What can hang from each mark
vator: busu
kefurar: logi pebip
pebip: kefurar
rirot: gubena rulek
gubena: fozod rirot
fozod: busu gubena
rulek: logi vator
busu: fozod vator

Every row comes from one small tree of marks. The marks that hang from a mark follow it in brackets, in alphabetical order. Every link used is in the known rows. Which tree was each row made from?
In the rows, zero is written as 128.
Known rows
busu{fozod{gubena{rirot}} vator}: | 131 | 158 | 119 |  81 | 148 | 131 | 118 | 154 | 101 | 133 | 110 |  92 | 171 | 123 | 119 | 125 | 159 | 181 | 124 |
vator{busu{fozod{gubena}}}: | 125 | 152 | 124 |  95 | 165 | 112 | 126 | 147 | 107 | 127 | 110 |  94 | 155 | 107 | 117 | 124 | 151 | 180 | 121 |
vator{busu{fozod{gubena{rirot{rulek{logi}}}}}}: | 129 | 155 | 125 |  70 | 167 | 119 | 117 | 157 | 105 | 112 |  92 |  83 | 148 | 104 | 114 | 126 | 134 | 176 | 118 |
gubena{fozod{busu} rirot{rulek{logi}}}: | 144 | 147 | 133 |  53 | 160 | 151 | 101 | 150 | 117 |  84 |  96 | 107 | 145 | 111 |  99 | 123 | 148 | 165 | 111 |
busu{fozod{gubena{rirot{rulek}}} vator}: | 136 | 158 | 120 |  72 | 154 | 133 | 113 | 159 | 103 | 123 | 106 |  87 | 170 | 114 | 117 | 122 | 154 | 183 | 121 |
kefurar{logi}: | 141 | 144 | 157 |  61 | 168 | 121 | 166 | 115 | 144 |  99 |  95 | 109 | 140 | 119 | 111 | 139 | 127 | 158 | 117 |
rulek{logi vator{busu{fozod{gubena}}}}: | 133 | 145 | 131 |  60 | 183 | 122 | 113 | 158 | 106 |  90 |  62 | 110 | 140 | 128 |  90 | 125 | 145 | 170 | 130 |
fozod{gubena}: | 115 | 147 | 148 |  85 | 162 | 118 | 143 | 130 | 143 | 119 | 105 | 113 | 143 | 114 | 122 | 141 | 152 | 172 | 119 |
fozod{busu gubena{rirot{rulek{logi vator}}}}: | 117 | 151 | 126 |  45 | 163 | 141 | 107 | 153 | 116 |  85 |  90 | 109 | 154 | 122 | 112 | 131 | 153 | 178 | 121 |
vator{busu{fozod{gubena{rirot{rulek}}}}}: | 128 | 157 | 122 |  81 | 162 | 118 | 115 | 153 | 105 | 118 | 106 |  82 | 154 |  99 | 120 | 121 | 144 | 186 | 118 |
rirot{gubena}: | 127 | 151 | 156 |  84 | 169 | 135 | 128 | 126 | 131 | 107 | 102 | 121 | 152 | 113 | 101 | 126 | 147 | 170 | 126 |
pebip{kefurar}: | 131 | 139 | 164 |  82 | 150 | 100 | 160 | 120 | 136 | 116 |  96 | 128 | 148 | 130 | 113 | 131 | 127 | 173 | 139 |
fozod{busu{vator}}: | 136 | 137 | 119 |  82 | 156 | 136 | 134 | 146 |  98 | 108 |  97 | 118 | 172 | 131 |  96 | 113 | 163 | 180 | 133 |
busu{fozod}: | 140 | 140 | 142 |  79 | 160 | 109 | 124 | 134 | 119 | 118 | 109 | 105 | 150 | 121 | 110 | 123 | 147 | 164 | 119 |
rirot{rulek}: | 144 | 136 | 153 |  61 | 173 | 120 | 135 | 134 | 139 |  87 |  85 | 105 | 139 | 102 | 101 | 122 | 137 | 174 | 122 |
rirot{rulek{vator{busu{fozod}}}}: | 150 | 141 | 133 |  60 | 180 | 124 | 108 | 153 | 115 |  77 |  79 |  99 | 147 | 106 |  90 | 108 | 148 | 187 | 128 |
fozod{gubena{rirot{rulek}}}: | 118 | 156 | 145 |  64 | 157 | 127 | 127 | 135 | 141 | 106 | 101 |  96 | 143 | 102 | 127 | 138 | 144 | 179 | 117 |
rirot{rulek{logi}}: | 144 | 134 | 158 |  44 | 181 | 122 | 136 | 141 | 138 |  77 |  61 | 107 | 130 | 109 |  91 | 128 | 121 | 161 | 121 |
gubena{fozod}: | 143 | 141 | 150 |  94 | 165 | 132 | 129 | 129 | 139 | 110 | 109 | 120 | 139 | 111 | 102 | 128 | 163 | 164 | 116 |
kefurar{logi pebip}: | 141 | 147 | 174 |  62 | 172 | 119 | 173 | 102 | 156 | 106 | 102 | 122 | 129 | 124 |  94 | 142 | 109 | 158 | 109 |

Write each row's tree
| 130 | 154 | 123 |  76 | 164 | 124 | 105 | 149 | 104 | 103 |  93 | 101 | 153 | 120 | 106 | 119 | 161 | 189 | 130 | | rulek{vator{busu{fozod{gubena{rirot}}}}}
| 142 | 145 | 149 |  35 | 166 | 134 | 115 | 140 | 129 |  70 |  61 | 102 | 133 | 116 |  96 | 125 | 131 | 173 | 127 | | gubena{rirot{rulek{logi vator}}}
| 141 | 151 | 146 |  48 | 197 | 147 | 104 | 158 | 116 |  63 |  57 | 113 | 144 | 105 |  74 | 115 | 135 | 178 | 131 | | rirot{gubena rulek{logi vator{busu}}}
| 147 | 151 | 146 |  69 | 157 | 143 | 110 | 137 | 136 |  95 | 105 | 100 | 139 |  97 | 108 | 124 | 151 | 174 | 111 | | gubena{fozod rirot{rulek}}
| 151 | 149 | 147 |  48 | 169 | 150 |  99 | 146 | 131 |  74 |  77 | 108 | 133 | 109 |  92 | 125 | 148 | 168 | 117 | | gubena{fozod rirot{rulek{logi vator}}}
| 133 | 151 | 123 |  89 | 158 | 125 | 124 | 155 | 105 | 133 | 109 | 100 | 170 | 123 | 113 | 125 | 161 | 177 | 124 | | busu{fozod{gubena} vator}
| 123 | 158 | 122 |  89 | 156 | 116 | 120 | 147 | 104 | 128 | 111 |  87 | 154 | 108 | 122 | 125 | 149 | 184 | 120 | | vator{busu{fozod{gubena{rirot}}}}
| 137 | 146 | 151 |  42 | 162 | 130 | 126 | 135 | 131 |  84 |  70 |  97 | 132 | 110 | 104 | 129 | 122 | 168 | 121 | | gubena{rirot{rulek{logi}}}
| 123 | 154 | 136 |  75 | 150 | 116 | 116 | 138 | 121 | 128 | 120 |  96 | 152 | 117 | 129 | 135 | 150 | 170 | 114 | | busu{fozod{gubena{rirot}}}
| 147 | 147 | 131 |  46 | 165 | 156 |  90 | 154 | 115 |  71 |  86 | 112 | 146 | 117 |  91 | 119 | 158 | 171 | 117 | | gubena{fozod{busu} rirot{rulek{logi vator}}}
| 121 | 154 | 115 |  55 | 156 | 148 | 118 | 162 | 102 | 100 |  92 | 101 | 168 | 120 | 111 | 127 | 152 | 182 | 123 | | fozod{busu{vator} gubena{rirot{rulek{logi}}}}
| 149 | 134 | 154 |  36 | 188 | 129 | 121 | 146 | 135 |  60 |  50 | 114 | 130 | 117 |  80 | 122 | 132 | 168 | 128 | | rirot{rulek{logi vator}}
| 149 | 153 | 138 |  55 | 170 | 149 |  98 | 153 | 121 |  76 |  75 | 101 | 135 | 105 |  91 | 120 | 148 | 175 | 119 | | gubena{fozod rirot{rulek{logi vator{busu}}}}
| 149 | 151 | 120 |  70 | 153 | 159 | 101 | 155 | 106 |  95 | 109 | 102 | 165 | 109 | 101 | 112 | 166 | 183 | 118 | | gubena{fozod{busu{vator}} rirot{rulek}}
| 114 | 155 | 111 |  78 | 144 | 144 | 123 | 152 | 100 | 120 | 113 | 106 | 175 | 127 | 121 | 127 | 167 | 189 | 126 | | fozod{busu{vator} gubena{rirot}}
| 135 | 156 | 123 |  62 | 159 | 134 | 113 | 164 | 102 | 117 |  91 |  88 | 164 | 118 | 111 | 125 | 144 | 175 | 121 | | busu{fozod{gubena{rirot{rulek{logi}}}} vator}
| 144 | 152 | 131 |  54 | 160 | 129 | 102 | 147 | 110 |  86 |  85 |  89 | 148 | 108 | 104 | 114 | 144 | 188 | 126 | | gubena{rirot{rulek{vator{busu{fozod}}}}}
| 117 | 147 | 115 |  86 | 157 | 138 | 133 | 153 | 106 | 119 | 110 | 116 | 174 | 127 | 112 | 126 | 170 | 183 | 127 | | fozod{busu{vator} gubena}
| 131 | 151 | 137 |  49 | 165 | 124 | 102 | 152 | 120 | 100 |  92 |  97 | 146 | 119 | 114 | 132 | 143 | 168 | 116 | | busu{fozod{gubena{rirot{rulek{logi vator}}}}}
